Each row was made from one path, in order. Every step used is in the known rows, and no mark comes twice. Write each row's path.
Known rows
lebe-tanez-pite: [-0.85 -0.18 -0.22  0.71  0.15  3.09  1.13  0.44  0.10  0.97 -1.00 -0.39
  1.61 -0.28  0.59  0.19 -2.02 -0.04  0.97 -0.85  0.34  0.35 -0.19 -3.67
  1.76  0.20  0.72]
zugod-fegus-tanez-lebe-mupug: [-1.53  0.13 -2.48  0.52  0.39 -0.67  0.77  1.39  4.13 -0.01 -0.30 -0.47
  2.74  1.07  1.29 -0.93 -1.44  3.47  1.24  0.58  1.20 -0.23  2.60 -2.06
  2.31  0.53  0.36]
lebe-mupug-fegus: [-2.66 -0.31 -1.88  0.49 -0.06  2.09  1.09  0.27  1.65  0.81 -0.26  1.01
  0.72  1.28  1.07 -0.02 -0.18  1.02  0.53  0.65 -0.50 -0.56  1.06 -2.43
  1.31 -1.21  0.33]
pite-mupug-fegus: [-1.86 -0.13 -2.14  0.46 -0.35  2.39  0.58 -0.43  0.77  0.60 -0.12 -0.85
  0.07  0.20  1.14  0.44 -0.55  0.90 -0.40  0.40 -1.21 -0.41  0.06 -3.08
  1.36 -4.37 -0.01]
pite-mupug-lebe: [-1.20  0.10 -2.59  0.89  0.07  2.72  0.52 -0.49  0.48  0.82 -0.66 -2.41
  0.38 -1.66  0.19 -0.55 -0.70  1.49 -0.50  0.16 -1.29 -0.82  1.07 -1.39
  0.51 -1.31  0.56]
fegus-tanez-pite-mupug-lebe-zugod: [-0.80 -0.09 -3.90  0.83 -0.36  1.37  0.83  0.16 -0.22 -0.88 -1.02 -1.83
  2.26 -0.88  1.10 -1.15 -3.19  1.17  0.13 -0.39  0.01  0.21  2.17 -4.57
  0.48 -5.57  0.96]
zugod-pite-tanez-lebe: [-1.34  1.07  0.90  0.37  1.28  1.18 -0.20  0.54  1.96  0.06 -1.32  0.68
  1.28  0.12  1.00  0.04 -3.01 -0.70  0.99 -1.18  0.83 -0.42  0.59 -2.25
  1.77  3.62  0.09]
pite-mupug-fegus-tanez-lebe-zugod-kobufis: [-1.74 -0.19 -3.09 -0.05  0.54 -0.74  0.06  0.47  1.80 -0.94 -0.32  0.30
  3.20  1.09  1.48 -1.51 -1.33  1.58  0.00  0.52  0.72  0.78  1.59 -6.50
  3.09 -8.26  0.32]
lebe-zugod-fegus-tanez: [-0.69 -0.09 -1.58 -1.15  0.41  0.55  0.06  0.53  2.02  0.61 -0.50 -0.95
  1.82  0.59  1.35  1.13 -1.19  1.12  0.82  0.44  2.30 -0.13  1.22 -4.17
  1.02 -1.05  1.20]
tanez-pite-mupug: [-1.25  0.46 -1.59  1.48 -0.62  1.58  0.90  0.27 -0.38 -0.31 -0.47 -1.02
  0.89 -0.98  0.70  0.05 -1.98  0.80 -0.11 -0.78 -2.43  0.16  0.12 -2.36
  1.58 -2.86 -0.15]
konod-zugod-kobufis: [-0.80  0.49  0.82 -1.08  0.75  0.22  0.37  0.09 -0.20  1.25 -0.61  0.03
  0.28 -0.24  0.51  0.84 -2.17  1.08  0.09  0.01 -1.39  1.11 -0.17 -2.73
  1.91 -0.85 -0.17]
lebe-tanez-pite-mupug: [-1.03  0.04 -1.93  1.30 -0.01  2.99  0.93  0.50  0.39  0.49 -0.37 -1.84
  1.17 -0.59  0.34  0.22 -2.17  0.36  0.43 -1.10 -0.51  0.20 -0.44 -4.25
  1.98 -0.91  0.52]
fegus-tanez-lebe: [-1.66  0.23 -0.41  0.45  0.16  0.70  0.82  0.07  1.90 -0.11 -1.54 -0.29
  2.17  0.49  1.20 -0.79 -2.11  1.50  0.77  0.25  0.18  0.14  1.60 -1.78
  1.88 -4.35  0.12]
konod-zugod-fegus-tanez: [-0.19  0.26 -0.73 -1.45  0.14  0.37  0.46  0.29  1.66  1.43 -0.51 -1.90
  0.42  0.33  1.59  1.81 -3.56  2.45  0.80  0.39  0.98  0.75  0.85 -2.91
  0.84 -0.34  0.33]
mupug-lebe-tanez: [-0.74 -0.54 -1.17  0.19  0.81  4.14  0.75 -0.29  0.92  2.01 -1.29 -1.86
  1.25 -1.17  0.11 -0.35 -0.99  0.82  0.54  0.09  1.35 -0.53  0.73 -2.69
  0.81  1.64  1.34]
mupug-lebe-tanez-pite: [-0.33 -0.55 -1.26  1.18  0.18  3.46  1.27  0.15 -0.29  1.29 -1.33 -1.11
  2.05 -1.71  0.24 -0.53 -2.16  0.93  0.71 -0.57  0.84  0.18  1.01 -3.13
  1.09  0.77  1.01]
zugod-pite: [-1.76  0.65  0.38 -0.01  0.84  1.06  0.12  0.08  0.53  0.47 -0.65 -0.24
  0.98  0.60  0.95  0.56 -0.78 -0.68  0.28 -0.15 -0.63  0.16 -0.01 -1.27
  1.00  3.47 -0.36]
konod-zugod-fegus-tanez-pite-mupug-lebe: [ 0.73  0.07 -3.59  0.14 -0.53  0.40  0.82  0.58  0.50  0.26 -0.35 -3.29
  1.23 -1.49  1.40  0.30 -5.02  3.73  0.22 -0.19  0.09  1.01  2.04 -3.79
  0.65 -1.90  0.23]
tanez-pite-mupug-fegus: [-1.27 -0.18 -2.27  1.27 -0.91  1.77  1.05  0.11 -0.53 -0.32 -0.24 -0.13
  0.82 -0.23  1.44  0.11 -1.72  0.99 -0.26 -0.20 -1.87  0.34  0.29 -3.64
  1.63 -5.45 -0.30]
tanez-pite: [-1.00  0.21  0.06  1.07 -0.37  1.46  1.14  0.25 -0.61  0.20 -1.07  0.40
  1.16 -0.78  0.80  0.35 -1.89  0.38  0.38 -0.53 -1.54  0.31  0.35 -1.74
  1.27 -1.56  0.06]
tanez-lebe-zugod: [-1.53  0.69 -0.37  0.44  0.64  2.75  0.46  0.21  2.41  0.12 -1.52  1.97
  2.40 -0.52  1.29  0.36  0.34  0.40  1.21  0.47 -0.12 -0.21  0.76 -4.34
  2.27 -0.96  1.21]
lebe-zugod-kobufis: [-1.43  0.16 -0.17 -0.74  1.02  0.39 -0.06  0.26  0.37  0.61 -0.57  0.96
  1.79 -0.05  0.40  0.10  0.07 -0.32  0.04  0.03 -0.09  0.19  0.19 -3.81
  1.99 -1.51  0.71]
mupug-pite-tanez-lebe-zugod-fegus: [ 0.74  0.30 -1.26 -0.73  0.12  1.61 -0.45  0.78  2.19  0.84 -0.79  1.13
  1.92 -0.95  2.01  0.61 -1.81  1.33  1.86 -0.39  3.02 -0.31  1.30 -5.27
  2.77  5.65  1.81]
zugod-pite-tanez-lebe-mupug: [-2.23  1.14 -0.46  0.57  1.40  0.73  0.09  1.29  3.24 -0.28 -0.67  1.14
  1.63  0.89  0.83 -0.61 -2.85 -0.10  1.40 -1.09  0.70 -0.63  1.41 -2.21
  1.99  5.61  0.30]

Which path is each row?
[-1.97 -0.41 -2.73  0.06 -0.45  1.00  0.66 -0.44  0.74  0.02 -0.31 -2.10
  0.46  1.38  1.45 -0.21 -2.41  1.17 -0.32  0.40 -0.06 -0.06  0.93 -3.26
  0.89 -7.20 -0.15] : pite-mupug-fegus-tanez
[-1.39  0.14 -2.21  1.05 -0.75  0.18  1.02  0.29 -0.26 -0.91 -0.61 -2.27
  1.24  0.36  0.95 -0.44 -3.76  1.04  0.00 -0.78 -1.40  0.47  0.90 -2.50
  1.07 -5.83 -0.30] : fegus-tanez-pite-mupug
[-1.04  0.61 -2.08 -0.32  0.39  0.09  0.88  1.36  4.13  0.46 -0.37 -0.27
  1.96  0.82  1.68  0.27 -3.18  3.93  1.71  0.60  0.85  0.69  2.21 -3.61
  2.32  1.34  0.59] : konod-zugod-fegus-tanez-lebe-mupug
[-1.91  0.04 -3.36  0.39  0.06  1.88  0.47  0.10  2.37 -0.75 -0.76  0.21
  2.52  0.99  2.06 -0.51 -1.47  1.24  0.59  0.68  0.70  0.13  1.56 -6.16
  2.18 -7.45  0.81] : pite-mupug-fegus-tanez-lebe-zugod
[-0.80  1.60  1.42 -0.42  1.38  1.75 -0.13  0.58  2.05  0.50 -1.36  0.92
  0.44 -0.11  1.44  1.22 -4.72 -0.24  1.42 -1.04  0.46  0.43  0.24 -3.75
  1.76  4.37  0.23] : konod-zugod-pite-tanez-lebe
[-1.20  0.08 -2.62  0.69  1.20  2.99  0.05 -0.01  1.08  1.00 -0.32 -3.08
  1.17 -0.64  0.24 -0.83 -1.38  0.09  0.05 -0.47  0.97 -0.14  0.38 -3.34
  1.09  5.01  0.58] : zugod-pite-mupug-lebe-tanez
[-1.22  0.36 -1.25 -0.19  1.21  2.19 -0.07 -0.03  0.53  0.43 -1.02  0.12
  1.94 -0.75  1.07  0.06 -0.48 -0.70  0.44  0.17  0.79 -0.06  1.11 -3.49
  0.53  4.39  0.95] : mupug-lebe-zugod-pite
[-1.07 -0.54 -2.46  1.11 -0.30  3.37  1.02  0.35  0.29  0.50 -0.18 -1.05
  1.24  0.08  1.09  0.06 -1.94  0.57  0.29 -0.61  0.11  0.35 -0.24 -5.42
  2.03 -3.24  0.48] : lebe-tanez-pite-mupug-fegus
[-2.03  0.34 -2.42  0.75  0.23 -0.16  0.24  0.25  1.99 -1.03 -0.41 -0.79
  2.28  1.69  2.08 -1.13 -2.42  1.20  0.15  0.34  0.16  0.76  1.38 -3.85
  2.06 -3.04 -0.70] : zugod-pite-mupug-fegus-tanez-lebe
[-0.35 -0.24 -4.45 -0.39  0.31  0.94 -0.02  0.30  2.02  0.35 -0.24 -3.12
  1.87 -0.85  1.11 -0.28 -1.45  2.34  0.13  0.49  1.91 -0.55  2.19 -4.16
  0.54 -1.78  1.44] : pite-mupug-lebe-zugod-fegus-tanez
[-1.17 -0.02 -1.55 -0.08  0.65  3.51  0.45 -0.30  0.76  0.99 -1.44  0.08
  1.51 -1.41  0.65  0.08 -0.14  0.46  0.47  0.54  0.33 -0.63  1.33 -3.35
  0.48 -0.28  1.58] : mupug-lebe-zugod
[-0.11  0.34 -0.14  0.15 -0.20  1.74  0.19 -0.01  0.73  0.76 -1.41  0.74
  0.91 -0.70  1.39 -0.42 -3.14  0.81  1.30 -0.78  0.90 -0.30  1.06 -2.52
  2.42  2.76  0.76] : mupug-pite-tanez-lebe
[-0.17  0.00 -0.10 -0.71 -0.36  1.95  0.11 -0.37 -0.64  1.39 -1.00 -0.41
 -0.42 -0.20  1.02  0.41 -3.39 -0.05  0.73 -0.93  0.93 -0.44  0.48 -1.79
  1.17  2.91  0.74] : mupug-pite-tanez
[-1.78  1.05 -2.57  0.39  1.02  0.30 -0.17  0.64  2.58 -1.50 -0.70 -0.61
  2.84  1.05  1.67 -0.67 -1.87  0.05  0.74 -0.14  0.50  0.56  1.21 -5.16
  2.17 -0.81  0.36] : fegus-tanez-lebe-zugod-pite-mupug
[-2.17  0.24 -2.00  0.45  0.27  1.48  0.06 -0.07  0.64  0.03  0.12 -0.60
  0.49  0.94  1.45  0.27 -0.85 -0.14 -0.42  0.14 -0.83  0.23 -0.09 -2.97
  1.27 -0.11 -0.58] : zugod-pite-mupug-fegus
[-0.58 -0.23 -3.43  0.11 -0.54 -1.13  0.66  1.08  2.65  0.26 -0.10 -0.37
  2.72  1.06  1.96 -1.48 -1.73  3.87  1.49  0.66  1.60  0.57  2.88 -2.41
  2.99  3.93  0.51] : zugod-fegus-tanez-lebe-mupug-pite
[-1.87 -0.68 -1.11 -0.36 -0.26  1.13  0.81 -0.42  0.31  0.56 -0.91 -0.66
  0.84  1.63  1.58  0.14 -2.33  0.83  0.21  0.54  0.68  0.11  1.16 -2.62
  0.61 -6.16 -0.06] : mupug-fegus-tanez
[-2.12 -0.64 -2.67  0.73 -0.64  0.21  1.63  0.75  0.35 -0.54 -0.43  0.42
  1.97  1.95  1.68 -0.82 -3.40  1.55  0.71 -0.01 -0.02  0.56  2.13 -3.11
  1.08 -5.35 -0.17] : lebe-mupug-fegus-tanez-pite
[-0.20 -0.44 -2.74 -0.84  0.51  1.13  0.17  0.24  1.88  0.90 -0.89 -1.74
  2.25 -0.54  1.21  0.08 -1.29  1.93  0.66  0.70  2.76 -0.39  2.43 -3.65
  0.29 -0.30  1.48] : mupug-lebe-zugod-fegus-tanez
[-0.75 -0.22 -3.21  1.32 -0.70  0.63  1.11  0.02 -0.68 -0.61 -0.96 -2.93
  1.54 -0.88  0.73 -1.59 -3.95  2.17 -0.22 -0.48 -0.77  0.29  2.14 -2.12
  0.44 -5.55  0.06] : fegus-tanez-pite-mupug-lebe
[-1.58  1.64  0.00 -0.23  1.38  1.25  0.17  1.26  3.20  0.08 -0.78  1.11
  0.67  0.72  1.21  0.62 -4.59  0.45  1.84 -0.97  0.34  0.22  1.04 -3.73
  2.05  6.08  0.34] : konod-zugod-pite-tanez-lebe-mupug
[-1.09  0.06 -1.50 -0.38 -0.33  1.55  0.36  0.36  0.46  0.95 -0.42 -0.04
 -0.20  0.60  0.83 -0.26 -3.32  0.58  1.11 -1.00  0.74 -0.68  1.27 -1.98
  1.46  4.99  0.87] : lebe-mupug-pite-tanez
[-2.66 -0.56 -2.54 -0.08 -0.08  0.67  1.20  0.29  1.55  0.30 -0.34 -0.17
  1.13  2.55  1.37 -0.55 -2.12  1.49  0.58  0.61  0.47 -0.16  1.95 -2.37
  0.88 -4.21  0.09] : lebe-mupug-fegus-tanez
[-1.63 -0.34 -1.01  0.39 -0.04  0.95  0.96 -0.09  1.73  0.01 -1.33  0.55
  2.12  1.17  1.94 -0.57 -2.06  1.68  0.68  0.88  0.73  0.25  1.80 -3.29
  1.83 -6.75 -0.04] : mupug-fegus-tanez-lebe
[-1.92  1.07 -1.96  0.08  0.87  1.68 -0.35  0.27  1.31 -0.40 -0.11 -0.58
  1.29  0.35  1.14  0.74 -0.30 -1.25  0.19 -0.30 -0.52  0.02 -0.26 -4.41
  1.52  2.36  0.46] : lebe-zugod-pite-mupug
[-1.05 -0.33 -2.86  0.75  0.56  4.10  0.53 -0.29  1.42  1.50 -0.61 -3.25
  0.82 -1.47 -0.14 -0.43 -1.00  1.09 -0.02 -0.17  0.71 -0.69  0.59 -3.15
  1.04  0.76  1.21] : pite-mupug-lebe-tanez
[-2.04  0.74 -0.71  0.88  0.75  1.71  0.61  1.00  3.20  0.25 -1.07  1.12
  1.17  0.17  0.42 -0.48 -2.63  0.88  1.40 -0.86  0.33 -1.26  1.54 -2.11
  2.02  0.99  0.90] : pite-tanez-lebe-mupug
[-0.64  0.21 -1.06 -0.69  0.56  1.91 -0.01  0.50  2.00  1.17 -0.41  0.19
  1.60 -0.53  1.17  1.53  0.67  0.72  0.80  0.46  1.20 -0.56  0.39 -4.09
  1.42  2.14  1.34] : lebe-zugod-fegus
[-0.62 -0.32 -3.62  0.39  0.20 -0.99  0.41  0.58 -0.98 -0.95 -0.52 -1.84
  2.94 -0.78  0.53 -2.11 -3.19  1.38 -0.53 -0.55  0.05  0.93  2.22 -4.76
  1.37 -6.25  0.47] : fegus-tanez-pite-mupug-lebe-zugod-kobufis
[-2.32  0.63 -1.26  1.25  0.38  1.56  1.07  0.75  3.02  0.09 -0.83  1.50
  2.15  0.13  0.76 -0.76 -0.17  1.79  1.09  0.42 -1.19 -0.53  1.47 -1.78
  2.46  0.55  0.49] : tanez-lebe-mupug
[-0.01  0.55 -0.02 -0.97  0.27  1.72  0.39  0.28  1.63  1.87 -0.42 -0.70
 -0.06 -0.77  1.31  2.43 -1.70  2.05  0.75  0.51 -0.02  0.36 -0.09 -2.85
  1.43  2.72  0.55] : konod-zugod-fegus
[-1.95  0.75 -2.55  0.66  0.86  2.02 -0.10  0.39  2.39 -0.78 -0.40  1.38
  2.45  0.52  2.15 -0.08  0.09 -0.14  0.56  0.40 -0.05  0.39  0.56 -6.25
  2.59 -0.05  0.33] : tanez-lebe-zugod-pite-mupug-fegus
[-0.96 -0.23 -1.17 -0.49  1.15  1.02  0.04  0.01 -0.07  0.83 -0.94  0.17
  2.15 -1.30  0.16 -0.78  0.02  0.64 -0.18  0.34  0.44  0.00  1.38 -3.42
  1.31 -0.90  1.04] : mupug-lebe-zugod-kobufis
[-1.63 -0.17 -1.59 -0.20  0.31  1.74  0.69  0.10  2.13 -0.32 -1.44  1.57
  2.93  1.29  2.25 -0.30 -1.37  0.95  1.11  0.96  1.55  0.30  1.77 -5.52
  1.92 -6.57  0.95] : mupug-fegus-tanez-lebe-zugod
[-0.74  0.24 -3.28  1.27 -0.19  2.86  0.71  0.14 -0.21 -0.31 -0.89 -0.74
  1.90 -2.11  0.79 -0.42 -1.36  0.81  0.13 -0.31 -1.11 -0.09  1.33 -4.22
  0.90 -2.36  1.14] : tanez-pite-mupug-lebe-zugod
[-0.83  0.04 -2.62  1.80 -0.48  2.09  1.02 -0.01 -0.69 -0.04 -0.81 -1.79
  1.24 -2.17  0.42 -0.92 -1.96  1.66 -0.30 -0.53 -1.99 -0.20  1.32 -2.05
  0.82 -2.61  0.22] : tanez-pite-mupug-lebe
[-2.33  0.54 -1.08  0.59  1.08  1.01  0.20  1.11  2.90 -0.22 -0.55  1.89
  1.52  1.70  1.53 -0.67 -2.60  0.22  1.23 -0.59  1.31 -0.39  1.59 -3.52
  1.99  3.46  0.13] : zugod-pite-tanez-lebe-mupug-fegus
[-1.46 -0.05 -2.75  0.42 -0.63 -0.08  1.05  0.50  1.56 -0.29 -0.76  0.18
  2.42  1.24  1.68 -2.07 -2.52  2.67  1.41  0.31  0.34  0.58  2.65 -2.22
  2.63  1.48  0.36] : fegus-tanez-lebe-mupug-pite
[-1.93  0.26 -1.47 -0.25  0.91  0.76  0.18  0.41  2.09 -0.79 -1.06  1.56
  3.26  1.94  2.53 -0.36 -1.67 -0.24  1.10  0.66  1.95  0.83  1.58 -5.76
  1.92 -2.06  0.30] : mupug-fegus-tanez-lebe-zugod-pite
[-2.32  0.32 -1.88  0.85  0.32  0.33  1.15  0.82  3.03 -0.41 -0.99  0.11
  2.40  1.39  0.99 -1.43 -2.10  2.12  1.12  0.34 -0.13 -0.16  2.35 -1.82
  2.13 -2.21  0.31] : fegus-tanez-lebe-mupug
[-1.38 -0.07 -2.18  0.15 -0.58  1.21  0.88  0.12  0.42  0.86 -0.26  0.27
  0.77  0.53  1.21 -0.59 -1.04  1.40  0.90  0.22 -0.70  0.06  1.19 -1.51
  1.98  4.86  0.41] : lebe-mupug-pite
[-1.49  0.84 -2.09 -0.10  0.49  0.52  0.38  0.19  1.91 -0.63 -0.50 -0.51
  1.37  1.46  2.58  0.18 -4.18  1.55  0.63  0.39 -0.11  1.63  1.06 -5.28
  2.04 -2.43 -0.70] : konod-zugod-pite-mupug-fegus-tanez-lebe
[-0.77 -0.23 -1.17 -0.56  0.01 -0.27  0.33  0.37  1.62  0.89 -0.40 -2.02
  1.09  0.52  1.13  0.71 -1.82  1.91  0.34  0.32  1.42 -0.16  1.18 -1.55
  0.88 -1.07  0.24] : zugod-fegus-tanez
